Known rows, with every way that one mark hangs from another
K228[K701[K184[K5[K904]] K191[K700]]]: [-28.0  -5.3  17.1  -4.3  26.0   1.6  16.3  10.4   4.4  -0.6   9.9 -10.1
  -0.8  17.1   9.5  10.6  -3.5 -18.7  -2.4 -22.3 -53.1]
K191[K700 K701[K228[K5] K904]]: [ 11.4 -24.8  -9.9  11.5 -34.1 -14.9  11.7  -3.4   7.4 -33.8   0.0  12.4
 -26.3  12.6  33.0 -36.8 -19.8  24.9 -21.0  -4.5 -16.7]
K191[K5[K904]]: [ 24.9   6.7  -3.8   5.5   1.3  33.2   4.7   4.8 -17.4  16.9  14.7 -49.8
  11.5   3.6  -9.3  50.3  17.1 -12.0  21.4  11.3  22.4]
K904[K5[K228]]: [ 43.6 -10.0 -13.6  -8.9   7.2   0.5   1.3  19.2  13.5  48.6 -16.0  22.6
   9.3 -27.3 -29.7   2.5  -6.5   2.7  -6.0  -4.6  42.0]
K228[K5[K904[K701[K184]]]]: [ 23.8   1.7  -7.8  -4.9 -17.6   0.2  -5.4  -5.1  -1.0   9.0 -34.6  11.3
   8.6 -21.6  16.4   7.6  -6.6   5.3   6.6 -29.3   2.3]
K701[K184 K191[K700] K228 K904]: [-56.2 -26.3  -0.2 -10.3  29.0  -7.3   7.3  -0.6  21.6 -67.3 -13.9  25.0
 -15.3  33.8  15.2 -40.4  -0.6   9.0 -18.0   1.9 -26.9]
K228[K701[K184[K5]]]: [  6.9  -0.6 -13.0  12.4   8.1  -2.5  31.3   4.4   1.6  16.7  -9.6  -8.0
 -21.1 -13.4   6.5   0.5   4.1 -11.2  -0.1   0.7 -18.0]
K228[K5[K904[K701[K191]]]]: [ 17.5   2.9  -0.3 -12.8 -12.6  13.7 -11.5 -14.0  -5.2  21.5 -31.7  19.1
  30.5 -12.4   8.0  14.8  -7.9  -4.8  -0.4  -6.7 -13.0]
K228[K5[K904] K701[K184 K191[K700]]]: [-12.9   1.9  16.9 -10.6 -12.8 -10.5   5.9  -7.2   0.2   1.8   9.1  16.8
  17.3   6.5  19.3  -7.7 -14.2   3.1  -6.2 -27.6 -31.4]
K228[K701]: [ 32.8   7.6 -14.8   6.0  -8.6  23.3  28.2  -6.2 -18.6  33.0  10.0  10.6
  -5.8 -30.1   4.0  -1.7   8.7 -11.0  -5.9  12.6  11.8]
K228[K701[K191]]: [  7.0   8.5  -4.0  -2.7  10.7  21.7  23.4 -10.4 -13.7  24.7   4.5  31.0
   9.3 -15.3  -1.4  -5.0   5.5 -18.1  -9.9  20.7  -9.8]
K700[K228[K5 K701[K904]]]: [ 33.9  19.3 -11.7  27.7 -60.2 -25.8 -13.8 -13.4  -1.8   6.5   4.0 -19.6
 -20.8 -32.7   1.0 -27.9   3.6  31.5  -8.9  15.0  29.3]
K5[K904[K701]]: [ 33.7   1.3  -6.8  -4.2   0.8  33.7   0.5  -0.5 -16.2  23.8 -14.1   0.9
   6.0 -31.6   2.1  25.1   8.1 -18.0   9.4  -8.1   6.4]
K701[K184[K5] K191[K700] K228]: [-46.9 -44.8   0.6 -17.2  42.1 -11.0  15.1   4.5  25.6 -30.1 -18.8  16.1
 -17.3  37.2  14.5 -11.1   2.1 -13.9 -13.7   3.0 -45.2]
K184[K5[K228]]: [ 34.7 -13.2 -23.8  -2.8  -7.1  12.1   4.4  15.7   6.6  25.0  -9.1   0.7
  -3.6 -11.6 -25.6  15.7  -9.9  -6.8  -0.2  12.1  17.3]
K228[K5[K904[K701[K184 K191[K700]]]]]: [-16.9  -9.1  17.7 -15.9   2.7  -9.9 -11.1  -7.9   3.5  -1.0 -14.4  18.9
  18.0   0.5  24.7   1.8 -10.1  -7.2  -2.7 -30.4 -27.4]
K228[K701[K184 K191[K5]]]: [-26.3  16.4   1.0   8.5  31.1   3.1  21.8  -9.8 -14.4  12.6  12.4  -3.6
   5.0  13.1  -2.8   7.5  10.9  -9.9  13.4  18.9 -10.0]
K228[K5[K904[K701[K191[K700]]]]]: [  1.3  -9.9  13.7 -15.6  -8.8   3.5 -11.2 -14.6  -6.4  17.1  -3.4  13.0
  23.0  -3.7  20.2  12.0  -7.7 -10.1  -5.2 -15.6 -25.7]
K191[K5 K700[K228]]: [  7.3  -7.7   6.9  11.3  -4.2 -12.9 -13.2   0.2 -10.2  25.2  44.5 -57.1
 -11.5  -9.6   0.3  22.3  29.8 -10.3  10.3  22.2  49.0]

Rows
[ -1.7  25.3   3.2  14.5  -9.1  -6.9 -11.6  -7.0  -5.6  -5.0   7.1  -3.0
  -9.8 -22.0  -8.7 -25.5  10.6   2.5  -8.5  26.8   8.8]
K700[K228[K701[K191 K904]]]
[  0.4  -2.6  -2.5   5.3  19.0  14.8   6.6  15.1  -7.2 -16.1 -12.1   1.2
 -13.4  23.4   1.4  20.2  -2.2   1.7  23.1 -22.8  -5.5]
K191[K5[K904] K701[K184 K228]]
[ 24.8   7.2 -14.1   4.7 -28.8 -12.3  21.0 -12.0  -4.4  19.5  -9.4  21.9
  -4.8 -20.9  17.2 -17.4  -4.2  11.9  -8.4  -6.2   5.8]
K228[K5 K701[K184]]
[ -6.8  -2.7  20.5 -16.8 -17.6 -27.7 -34.5   1.3  17.4  -6.9  -7.1   4.8
  14.6  -2.6   5.0  -2.2  -0.6   3.9  -8.6 -21.1  13.9]
K701[K184 K191[K700[K228[K5[K904]]]]]
[-22.2  22.7  -6.8  26.2  13.7   9.2  13.7 -10.5 -20.9  -2.6  22.7 -33.9
  -1.8  19.6  -7.2   1.8   9.8   3.9   8.2  38.4 -13.5]
K228[K701[K191[K5] K904]]
[-36.7   9.9   7.4  -0.9  10.3 -11.8   3.6   7.4   6.1 -30.4  22.9  35.4
  -4.2  13.7  -9.6 -41.7 -23.9  12.8  -6.4  -8.6 -14.8]
K5[K228[K701[K184 K191[K700] K904]]]
[-56.7 -21.3  16.9 -17.4  40.6   4.9  -3.7   1.5   3.7 -32.6  10.0 -10.2
   4.6  52.8   3.3  18.7   8.2  -2.9  16.2 -11.5 -23.9]
K701[K184 K191[K5[K904] K700] K228]
[  0.0   4.4  15.9 -18.3   0.9  21.3  -5.2   5.8  -9.8  18.0  37.6  30.8
  19.9   3.0 -18.8   7.5 -19.7  -4.4   1.8 -19.9 -11.6]
K5[K228[K701[K191[K700]]] K904]
[-45.3 -28.6  -3.5  -7.6  -2.3 -27.8   1.1 -11.2  27.1 -62.3 -19.8  21.4
  -8.1  36.9  23.3 -45.9 -11.9  28.1 -22.3   0.2 -30.3]
K701[K184 K191[K700] K228[K5] K904]
[ 39.6  -6.6 -16.5  -9.2 -11.9  25.3  -6.9  22.5   6.9  19.2 -11.2 -13.0
   7.6  -6.9 -32.4  35.4 -15.5  -3.0   8.6  -9.9  10.2]
K184[K5[K228 K904]]
[  9.4 -11.5  10.0 -11.7 -25.3 -26.8 -23.7 -11.9  10.5  18.4   7.4   5.3
   7.1 -13.7   6.7 -11.6   9.1  -3.1 -18.7  13.2  22.4]
K701[K191[K700[K228[K5]]]]
[-28.4   6.6  -2.2  -5.3  40.0  -3.4 -13.6  -0.8  -6.8  13.1  -7.6  25.5
  15.1  11.5 -27.2   8.7  -9.4  -6.8  25.0   2.9   5.3]
K904[K701[K184 K191[K5[K228]]]]
[-41.8 -10.9 -13.5  -8.1  27.6   3.5   5.5  -5.1  21.8 -63.2 -39.2  35.5
 -10.6  26.0   2.4 -36.8  -2.4  13.4 -11.4  13.0 -16.6]
K701[K184 K191 K228 K904]
[ 32.8   0.3 -19.9   7.0  -9.8   9.6  14.0   8.4  -4.3  42.1   9.6   5.2
 -10.2 -15.6 -24.8   4.9 -15.4  -2.7   3.9   2.6   0.8]
K184[K5[K228[K701]]]
[-21.7  -8.8   9.2  -3.6  28.2   9.0  10.3  -3.3 -11.5  12.4  35.9 -24.0
  13.7  22.6   4.4  20.1  17.9 -22.7   0.5  29.3   0.1]
K701[K191[K5 K700]]
[ 34.9   4.7   3.0  22.9 -50.7 -35.0 -14.8   4.7   3.6  -8.2  12.6 -16.3
 -23.4 -25.2  19.3 -27.5  -8.1  14.3 -19.8  -1.9  26.3]
K191[K700[K228[K5]] K701[K904]]
[ 51.8  17.3  -0.5   6.4 -58.7  -5.7 -22.5  -8.8  -9.7  37.9   5.3 -11.9
  -2.3 -37.6  -4.8   8.8   3.0  18.0   3.5 -13.1  30.1]
K700[K228[K5[K904] K701]]
[  6.0  20.1 -16.4   9.9 -14.7  -4.9   5.7   8.0   3.1 -19.5   2.2  22.0
 -10.8 -10.4 -21.2 -31.6 -20.3  25.0   1.8  -6.1  16.9]
K5[K228[K701[K184 K904]]]
[ 55.7   4.5  -4.8  -3.1 -51.6  -4.8 -33.3  -0.3   3.7  22.2 -13.5 -14.1
   7.9 -33.6  -4.3  15.7   7.8  11.0  -0.9  -4.2  46.1]
K700[K228[K5[K904]]]
[ -5.9  19.5  -7.0  10.8   3.6  14.3  21.1 -10.8  -9.9  -8.7   0.7   6.9
  -2.0  -5.7  -0.6 -21.4   1.8  -0.5 -13.2  24.6 -16.8]
K228[K701[K191 K904]]
[-38.7  -7.9   9.4   9.8  17.5 -35.3 -15.0  10.9  27.7 -43.0  -8.8 -33.0
 -22.2  11.3   0.9 -19.9  10.1  -5.0 -13.7  10.5  -9.3]
K701[K184[K5] K191[K700[K228]] K904]
[  2.6   8.7   4.5  -3.8  21.2  32.8  -2.8   0.5 -12.4  11.9   3.6 -30.6
  29.0  18.0 -16.4  44.8  11.1 -16.7  15.7  17.7   0.2]
K701[K191[K5[K904]]]
[-19.3  10.2   4.1  -7.6  31.1  18.9  -1.2   4.9  -3.9  -7.6  -6.0 -16.9
  24.3  23.8 -12.2  34.6  11.2 -12.3  19.2   4.5  -1.6]
K701[K184 K191[K5[K904]]]
[  6.7   9.3  26.3  12.5   4.9 -12.3 -18.3  22.7  -8.3   2.0  30.1 -38.9
 -12.9  -1.7   2.6  24.0   8.4 -11.5  21.7 -27.4  28.9]
K191[K5[K904] K700[K228] K701[K184]]
[-15.7 -14.2 -21.2   0.5   7.8   1.4  10.5   0.1  18.0 -56.8 -29.5  15.9
 -25.3  11.3   7.9 -32.2   2.2  20.3  -8.0   7.1   2.9]
K701[K184 K228 K904]
[-17.7  28.6  19.4   7.6  15.1  -5.2 -25.8   1.5 -12.2  10.9  10.9 -25.1
   4.7   3.7 -18.8  22.4  15.0  -1.8  24.4  -3.2  10.2]
K700[K228[K701[K184 K191[K5[K904]]]]]
